Each row was made from one small tree. The marks that hang from a mark follow it in brackets, in the order of their numbers. Every link used is in the known rows. Write each row's tree.
Known rows:
Q_725{Q_523}: [  0.9 -11.1  -3.8 -12.1  -2.7  -1.6  30.2 -37.6  19.9  19.6 -22.2 -37.0
  27.4 -57.3  15.4 -11.0 -40.9 -26.7  -6.6  -9.5  -1.1 -11.9 -16.5  12.7
 -38.2   2.2  31.6]
Q_82{Q_62{Q_132 Q_243}}: [  5.4  -2.6   7.2 -15.2 -13.1 -31.8 -41.6 -13.2 -15.2  10.9  42.9   3.8
 -24.3   7.2 -40.2   7.6   6.5 -26.5  -9.2   9.9   4.8  11.3 -10.4 -26.8
 -11.3  27.3 -40.2]
Q_132{Q_62}: [-29.3 -42.3  -1.6  13.0 -17.0  -2.9  34.5 -25.1   5.6  16.2   5.2 -32.4
  21.4 -52.0 -25.3   5.1 -11.0 -28.5  35.9   7.3  23.0 -16.6 -14.4  40.7
  -2.3  -8.9  54.5]
Q_82{Q_62 Q_523}: [ 17.4 -48.9  -7.3  -3.7 -35.8 -20.9  -4.0  -4.3 -29.4   8.8  10.4  20.4
   0.0 -69.2 -53.8  -8.6 -15.3  21.6 -12.3  13.9 -10.4  28.1 -28.8   5.3
  28.7  21.8  23.8]
Q_725{Q_62{Q_82 Q_243} Q_523}: [-25.2  -3.0  21.3 -12.7  53.8  39.8 -11.2 -20.7  22.4 -36.1 -47.3  -7.6
  37.1  20.6  37.4 -42.8 -45.6 -29.9  29.8 -11.3 -24.3   1.2   4.3  21.5
 -15.0 -12.3 -22.1]
Q_62{Q_82{Q_523} Q_132 Q_243 Q_725}: [ 16.2  32.1 -20.7  -7.5   6.2   7.8 -23.5  27.2 -11.7  -1.6  34.9  31.2
 -22.5  37.5  -7.9  20.2  30.4  29.4 -23.9  17.4  12.9   6.9  20.2  -9.2
  40.6  11.3 -11.9]
Q_62{Q_82 Q_132 Q_243 Q_725}: [ -2.4  51.0  -5.3  -7.3  21.1   0.8 -19.9  24.8   7.7   3.0  30.0  -0.1
 -25.8  59.5   7.2  26.7  35.6  -1.8  -3.3  -7.8  20.1 -20.9  23.8  -2.7
  -3.2   4.7 -24.5]
Q_243{Q_62{Q_82 Q_132 Q_725{Q_523}}}: [  0.3   4.3  15.9 -12.8  -3.1 -13.8  27.1   0.4  26.2  30.3  -5.5  22.0
 -17.8  41.6  36.4  12.7  -8.0   6.3 -34.5 -22.4  19.6 -20.1   1.9 -52.2
 -52.7 -12.3 -16.8]
Q_651{Q_82{Q_62{Q_725}}}: [ 18.2  27.5   3.3   9.7 -43.9 -11.0   9.9   8.3  -3.7  -4.3  19.3   2.5
 -20.4   3.6  -3.0  16.8  31.4  -0.7   5.4  -0.7   4.0   1.8 -20.4 -33.9
 -36.7 -10.5   5.9]
Q_725{Q_62{Q_82 Q_132} Q_523}: [-19.4  -8.4  17.8 -47.6  39.5  29.1  19.1 -37.6  27.6   7.1 -45.6   6.5
  -8.9  -6.2  34.4  -8.2 -36.1 -40.1  25.5 -19.0  -6.3 -43.1 -19.0 -32.7
 -38.0  -5.6  -0.7]
Q_243{Q_62{Q_82 Q_132 Q_725}}: [  8.5   0.0   9.7   6.5   5.8 -37.0   9.0  17.0  11.0  28.5  11.6   7.2
 -32.9  47.8   5.8  26.6  29.3  20.0 -16.6 -25.9  24.2 -24.2  20.7 -24.1
 -24.3  -1.7  -5.0]
Q_725{Q_62 Q_523}: [-12.0 -22.4  24.0 -14.0  21.2  17.8  21.8 -42.6  40.7   3.4 -53.7 -30.0
  29.3 -54.2  39.1 -18.4 -48.5 -40.2  18.3 -11.0 -29.0 -15.3 -10.3  12.3
 -31.8   1.8  25.3]
Q_651{Q_82{Q_523} Q_725{Q_62{Q_243}}}: [ 30.8  -2.6  -1.5  21.6  -3.3   3.6  -4.5  -8.1 -26.1 -31.4 -34.9 -30.1
  10.9 -26.1  12.0  -5.9  14.7   8.3   9.1  14.2 -45.7  19.4   7.6   2.8
  25.7 -10.5  -8.0]
Q_62{Q_132 Q_243 Q_725}: [ 13.6  46.1  -1.8   2.1  -2.2 -18.1 -24.8   9.6  16.0  18.6  39.7 -22.0
 -22.5  30.5   9.5  35.6  31.4 -15.9 -20.7   5.9  13.0 -18.4  29.2  -6.3
 -11.3  23.1 -10.5]
Q_651{Q_725{Q_62{Q_243} Q_523}}: [ -7.6  10.4  17.8   7.1  21.4   7.7   3.2 -13.7  23.9   0.6 -63.6 -45.1
  21.2 -35.2  47.3 -21.4 -36.4 -37.3  -3.8 -19.9 -49.0 -16.1   2.9  16.9
 -21.5   0.8 -22.6]
Q_243{Q_62}: [ 18.3 -54.7  10.7  33.8   5.5 -58.0   6.8 -21.7  -3.2  18.6  -3.7 -39.9
  19.9 -22.1 -13.5   1.3  -5.4   5.8 -10.4 -18.1  -7.2  12.4  13.5  29.9
 -22.4   7.3  24.0]
Q_651{Q_725}: [ 10.3   3.5 -10.8  18.3  -5.7 -39.2  26.4   2.2  -0.4  33.5 -30.4 -65.6
  -8.4 -75.3  -2.8   7.6   1.8  -5.7  -8.7 -39.9 -15.8 -31.2  -0.9  40.0
 -16.0   5.3  24.8]
Q_62{Q_82 Q_132 Q_243}: [ -3.9  16.6 -10.4 -15.7  37.1  -7.6 -22.5  -2.7 -12.8  -4.0  23.1 -12.1
  -7.0  39.3 -14.2   1.6  13.0  -9.5   9.7  -5.3  14.2 -13.8   7.5   6.2
  -3.5  -1.0 -23.6]
Q_62{Q_132}: [ 13.7 -11.3  -7.4 -18.6  -0.1 -27.6   7.9 -28.3   5.7  35.4  16.7 -31.8
 -21.7 -33.9 -15.2  27.9   4.7 -20.4  -3.3  -5.7  14.9 -32.4  -4.3  -4.6
 -20.2  17.9  28.4]

Write each row's tree:
[ 26.1 -22.0   0.4   7.3  -7.9 -27.1   5.1  22.6 -12.2  22.0  16.4  37.6
 -29.9  20.7  -6.2  24.4  27.6  50.8 -38.5  -3.3  19.8   9.6  14.0 -27.8
  14.6   6.7   7.9] | Q_243{Q_62{Q_82{Q_523} Q_132 Q_725}}
[ 12.1  23.2 -20.8  18.0  11.2  16.5 -21.8  38.8 -12.3 -22.4  11.4  16.2
   8.6  22.9  -3.0  -1.6  17.1  45.2 -11.1  13.7   2.5  24.5  23.3  35.0
  53.1   7.8   2.5] | Q_62{Q_82{Q_523} Q_243 Q_725}
[  9.4  48.4   6.4   0.3 -44.1  10.6  -6.0  -4.0   6.5 -26.1  14.3  13.6
   8.9  44.6  23.3 -10.2   0.5 -20.5 -13.8  19.2  -4.4  30.5 -16.4 -54.1
 -43.5 -17.9 -42.0] | Q_651{Q_82{Q_62{Q_243 Q_725{Q_523}}}}
[  3.1 -21.3   3.5 -23.1  43.9  23.4 -37.0 -11.5 -17.8 -20.8  -6.8  25.1
  -6.8  16.7 -11.4  -8.2   0.5   6.1  16.7  17.6 -14.2   8.8   6.6  -5.1
  42.9  14.2 -16.4] | Q_725{Q_62{Q_82{Q_523} Q_132 Q_243}}
[-23.1 -14.3  17.9 -21.1  45.4  34.9  21.8 -27.3  30.4 -14.2 -65.9  -7.3
  23.7 -21.1  38.4 -31.8 -48.0 -24.5  35.9 -26.4 -18.9 -24.1 -16.3  13.2
 -27.9 -12.5  12.1] | Q_725{Q_62{Q_82} Q_523}
[ 29.3  20.0 -12.1  19.6 -50.8   2.0 -26.9  19.9 -33.7 -32.8  38.4  32.2
  -3.2  23.6 -21.1   5.0  31.6  27.1 -17.5  38.6  -4.6  58.3  -5.0 -30.6
  22.1   3.4 -16.5] | Q_651{Q_82{Q_62{Q_243 Q_725} Q_523}}
[-41.8  19.7  -1.9  23.6   5.3  26.7   0.3  30.9   7.5 -16.2  22.8  -0.9
  11.6  44.3  -1.7  -5.4  17.8  -8.7  36.9   2.9  30.6  -9.3  17.0  41.5
  16.4 -22.6   1.4] | Q_132{Q_62{Q_82 Q_243 Q_725}}
[ 39.2  -4.8 -31.0  14.8 -39.1 -16.6  38.9  -6.6 -33.9   4.8 -20.8 -35.4
  -1.1 -72.8 -12.2  10.2  16.4  25.8 -11.9  -0.5 -16.5   2.3 -14.7  -1.9
   9.0 -18.0  35.0] | Q_651{Q_82{Q_523} Q_725}
[-23.3   7.7  20.8 -41.1  49.5  33.3 -15.9 -29.2  20.6 -15.2 -28.3   8.7
   7.7  35.0  34.3 -17.9 -31.4 -42.3  19.2  -7.0 -13.6 -19.9  -2.0 -27.0
 -25.7  -5.0 -40.1] | Q_725{Q_62{Q_82 Q_132 Q_243} Q_523}
[-30.1 -41.9 -17.9   8.5   2.7  27.9   2.0   1.0 -33.4 -28.1  19.3  14.6
  35.0  -1.8 -43.6 -28.0  -7.5  15.4  33.1  32.0  19.8  28.5  -4.9  43.6
  57.3 -16.9  19.1] | Q_132{Q_62{Q_82{Q_523} Q_243}}
[ 21.0 -44.3  -8.4 -28.0 -44.4 -24.2  -6.0 -13.8 -28.1  30.8  30.6  33.7
 -37.1 -56.7 -55.2  15.9  -5.6   9.4 -23.0  18.9   2.9  14.9 -31.7 -46.2
  18.1  32.5  12.5] | Q_82{Q_62{Q_132} Q_523}
[ -0.7 -29.4   3.0   3.6  47.9  26.8 -33.6  -0.2 -15.0 -43.1 -28.3  10.1
  18.0   4.7  -4.0 -28.4 -14.2  17.5  30.4   8.2 -30.6  26.8  13.6  44.5
  55.5   7.0   4.0] | Q_725{Q_62{Q_82{Q_523} Q_243}}
[ 10.9 -38.7   8.6  -4.0  16.5 -45.9   7.8 -13.4 -12.3  20.9   5.2  -6.9
 -14.3  25.6 -18.1   9.4   8.3   9.2  -5.2 -25.5  17.5 -12.5   3.6 -16.6
 -28.4  -7.1  -1.7] | Q_243{Q_62{Q_82 Q_132}}
[-54.5  26.9   4.4   5.2  -4.6  45.4  19.7  13.7  23.2 -16.9   1.2  14.4
  31.9  41.9  24.1 -18.5 -18.3 -22.2  21.3   7.5  24.8  -6.7  -1.3  13.2
 -11.4 -31.2  -6.9] | Q_132{Q_62{Q_82 Q_243 Q_725{Q_523}}}
[ -9.3  60.8  -5.3 -28.5  13.5  18.5  -0.8   8.7  25.3   6.4  12.7  13.9
  -7.5  55.6  35.8   6.1  -3.4 -17.5 -16.6  -6.1  19.3 -20.4   6.3 -31.4
 -27.9  -5.2 -38.7] | Q_62{Q_82 Q_132 Q_243 Q_725{Q_523}}
[ 32.8 -17.8  -4.1  10.6 -14.4   2.8  29.9 -16.7 -19.2  -6.4 -51.6 -28.2
  -3.8 -69.4  13.8   1.3  12.3  13.2  10.1   3.2 -39.0  -5.1 -11.7  -3.5
  12.5 -13.8  30.0] | Q_651{Q_82{Q_523} Q_725{Q_62}}
[ -4.6  44.6   8.8 -25.0 -34.4  -3.8 -21.4   3.7  21.5  18.3  31.2  33.4
 -20.4  25.1  14.5  11.1 -11.1 -31.4 -39.4   9.7   6.4   1.8 -10.2 -65.8
 -35.9  20.1 -52.6] | Q_82{Q_62{Q_132 Q_243 Q_725{Q_523}}}
[  9.0  15.6  -1.9 -13.7 -55.5 -12.3  43.9 -17.3 -12.0  10.8 -33.6 -15.2
  -6.8 -47.4  12.2 -11.1 -21.6 -23.8 -11.1 -19.1 -15.2  -8.7 -55.1 -57.3
 -64.8 -28.6 -20.4] | Q_651{Q_82{Q_62} Q_725{Q_523}}
[ 16.0  -0.2  18.0  -3.5 -26.3 -35.1  27.6 -15.1  33.3  49.0   3.4  -0.5
  -8.8  11.6  37.0  30.7  -8.4 -10.5 -50.7 -11.5  14.9 -16.4   7.4 -55.5
 -57.8   7.4  -6.7] | Q_243{Q_62{Q_132 Q_725{Q_523}}}
[-29.2  13.2   2.1  33.9 -14.3   7.8  -0.6  15.1  18.7  -2.8  29.6 -22.0
  20.4  10.8  -2.3   9.9  16.7 -17.0  21.2  19.1  20.1  -3.6  22.1  38.3
   8.6  -1.5  18.2] | Q_132{Q_62{Q_243 Q_725}}
[ 18.1 -69.5  -4.9  21.2   8.3 -29.9   7.3   0.2 -31.1  -0.2  -7.7  11.6
  17.3 -16.5 -30.6 -15.8 -12.0  51.5 -10.0  -6.2   2.3  33.7   3.9  23.5
  23.1  -5.0  25.0] | Q_243{Q_62{Q_82{Q_523}}}
[-44.1 -21.1  -3.5  11.9  19.4  18.8   0.6  -0.2 -10.9 -23.6  14.1 -11.8
  31.3  25.9 -26.0 -22.4  -4.9 -15.3  52.2   4.7  26.2   0.1   0.6  48.2
  14.0 -25.5   9.7] | Q_132{Q_62{Q_82 Q_243}}
[ -9.1  -9.0  21.7  -6.8  33.4  20.0 -14.6 -37.9  34.7 -19.5 -37.2 -26.2
  41.2 -10.9  38.3 -25.0 -43.5 -40.2  16.5   3.3 -34.7   4.7   5.3  20.4
 -19.1   5.4 -11.8] | Q_725{Q_62{Q_243} Q_523}
[  3.8  35.8   9.5  -3.3 -27.2 -24.3 -39.7  24.6   6.3  15.4  48.3  16.3
 -41.5  32.8 -17.3  25.7  31.7 -14.6 -21.8  10.5   7.0   1.6   5.0 -38.2
 -10.1  30.3 -39.0] | Q_82{Q_62{Q_132 Q_243 Q_725}}
[ 16.5  15.5 -23.9 -17.9  -2.0   4.9  11.8  21.7  -4.5  23.9  17.0  31.1
 -38.4  -5.7  -8.6  30.5  25.8  36.8 -21.5   2.6  19.4 -14.2   1.0 -15.7
  27.8  12.1  24.4] | Q_62{Q_82{Q_523} Q_132 Q_725}
[ 22.4  12.1  -5.3  -7.7 -42.4 -13.4 -42.2  25.5 -15.4  12.4  54.4  47.5
 -39.7   7.6 -30.3  24.0  23.7  18.2 -42.8  33.5   3.2  27.1  -0.4 -42.5
  32.2  41.4 -27.7] | Q_82{Q_62{Q_132 Q_243 Q_725} Q_523}
[ 17.2  -9.5  -5.9   9.6 -50.1 -11.5  -2.5  26.0  -7.7  18.0  16.3  34.2
 -20.6 -45.2 -30.2  10.8   9.8  32.5 -24.5   8.8  -5.6  23.7 -12.5  -4.2
  27.5  31.0  23.4] | Q_82{Q_62{Q_725} Q_523}
[  6.5  30.7  -0.2  -0.7 -45.9  -7.6   8.6 -11.0 -21.5 -15.7 -12.9 -12.9
   8.6  -7.1  11.0 -22.9 -18.0 -25.8 -16.0  -8.1 -19.6  13.9 -33.9 -48.2
 -48.3 -29.0 -54.2] | Q_651{Q_82{Q_62{Q_243}} Q_725{Q_523}}
[ -7.0  45.4  -5.7  19.5  31.1   8.3 -22.5  36.7   8.1 -16.7   8.6 -15.5
   6.4  49.5  12.7   1.1  24.7   8.9   4.0 -14.4   5.1  -4.6  30.4  42.4
   7.2  -1.9  -7.8] | Q_62{Q_82 Q_243 Q_725}
[ -1.1  39.2  -8.4 -16.5  11.8  -0.1   8.7  18.8  15.0  26.7  11.0  -1.3
 -42.3  21.9   7.2  31.9  32.9   3.0  -2.3 -24.0  22.8 -44.7   3.7 -12.8
 -19.3   3.7   9.3] | Q_62{Q_82 Q_132 Q_725}
[ 22.8 -29.9  -3.0  33.7  -1.4 -20.2   7.6  30.3  -9.3   6.6   0.1  22.9
   0.6  10.4  -8.8   4.8  15.5  64.4 -26.1 -10.3   8.8  26.2  20.4  16.5
  24.5   2.9  21.2] | Q_243{Q_62{Q_82{Q_523} Q_725}}
[-16.0  -7.2  17.7   7.9  65.8  18.6 -30.7  -1.5   4.5 -39.6 -32.8 -20.6
  20.4  29.7   6.3 -27.4  -5.6 -12.4  48.2 -16.7 -24.7  -1.9  16.6  50.0
  13.1  -1.4  -9.2] | Q_725{Q_62{Q_82 Q_243}}
[-13.7 -14.6  16.0 -29.7  45.9  10.9   2.1 -23.3  16.0   5.2 -26.7  -4.5
 -26.3  -0.8   3.1   7.8   2.5 -22.7  40.6 -21.8  -4.8 -44.7  -6.0  -1.7
 -12.8   2.8  10.1] | Q_725{Q_62{Q_82 Q_132}}
[-28.4 -55.1 -20.8   0.4 -11.4  23.6  32.9  -7.0 -24.7  -4.7   1.5  12.9
  17.6 -43.7 -46.3 -17.7 -11.8  20.8  34.3  16.7  25.5   7.0 -23.1  36.3
  40.4 -18.6  53.5] | Q_132{Q_62{Q_82{Q_523}}}
[-29.7   1.1 -16.1  20.3 -10.8  32.4  -1.0  37.5 -12.7 -21.3  27.1  29.8
  17.4  16.9 -20.5  -5.6  13.1  26.6  16.6  30.7  24.5  21.2   9.3  34.1
  57.9 -13.8  16.4] | Q_132{Q_62{Q_82{Q_523} Q_243 Q_725}}
[ 14.1 -11.4 -23.8 -17.6  19.5   0.4 -25.1   0.5 -30.0 -10.5  24.6  17.0
  -7.8  14.9 -32.5  -2.7   4.8  19.0  -6.6  16.9  10.8  17.0   2.3  -1.8
  39.2   7.4  -9.0] | Q_62{Q_82{Q_523} Q_132 Q_243}
[-34.5  18.2   5.4  13.3 -24.9  25.8  19.5   0.5  34.4   0.5  11.9 -10.2
  35.1   8.1  28.3  -3.0 -20.7 -35.9   3.0  20.8  19.7   0.3   6.5  10.6
 -16.2 -11.5   2.7] | Q_132{Q_62{Q_243 Q_725{Q_523}}}
[ 11.3  -5.6  20.8  23.4 -18.9 -30.8  29.8  -5.7  38.1  27.0 -19.1 -13.4
  20.9  -4.6  42.2   8.6 -17.3   2.0 -38.3 -15.3  -2.8   4.8  12.2  -7.4
 -46.8  -3.1  12.0] | Q_243{Q_62{Q_725{Q_523}}}
[ 32.8  -2.0 -18.4  16.1 -54.1 -21.0 -13.7   9.6 -58.3 -18.1   8.8   2.8
  -9.1 -25.7 -33.8  -9.8  16.4  21.8 -17.7  13.4 -24.5  43.4 -21.3 -29.2
  19.3  -8.5 -30.3] | Q_651{Q_82{Q_62{Q_243} Q_523} Q_725}
[-13.1  -0.6  18.5 -17.8  58.7  14.3 -34.5 -12.3   7.7 -18.6  -8.9  -7.6
 -11.4  42.2   5.5  -7.3   5.5 -25.9  38.4  -7.0  -9.8 -21.9  12.2   1.8
   0.1   2.7 -27.0] | Q_725{Q_62{Q_82 Q_132 Q_243}}
[  0.3 -25.2  -0.5   5.4  22.6  11.2  15.4  13.0 -13.1  -1.3 -68.8  -8.2
 -12.4 -65.0   5.1 -15.5  -8.9  27.3  10.6 -25.6 -36.8 -20.2  -9.9  37.1
  35.1  -1.3  21.9] | Q_651{Q_725{Q_62{Q_82{Q_523}}}}
[  7.0 -18.9 -23.2   6.2  22.8   8.1 -22.6   7.3 -31.7 -30.2   8.5   3.7
  23.9   3.2 -29.0 -21.2  -4.6  29.1   4.9   8.5  -2.4  33.3   6.1  44.7
  50.5   2.5   6.5] | Q_62{Q_82{Q_523} Q_243}
[  1.1  45.5   2.4   8.1  -3.5   7.9  -3.2   2.2  33.7   0.0   0.9 -20.9
  24.4  10.1  40.3  -0.3 -14.8 -19.8 -24.3   2.6  -5.7   5.0  17.2  15.9
 -22.3   7.0  -5.7] | Q_62{Q_243 Q_725{Q_523}}
[-26.7 -16.4 -15.5  13.3 -21.4  29.0  30.4  22.7  -0.9   2.6   8.5  29.4
   4.1 -21.6 -17.9   6.8  10.4  32.2  20.0  17.4  25.6  -3.8  -2.9  27.9
  41.2 -16.2  53.1] | Q_132{Q_62{Q_82{Q_523} Q_725}}
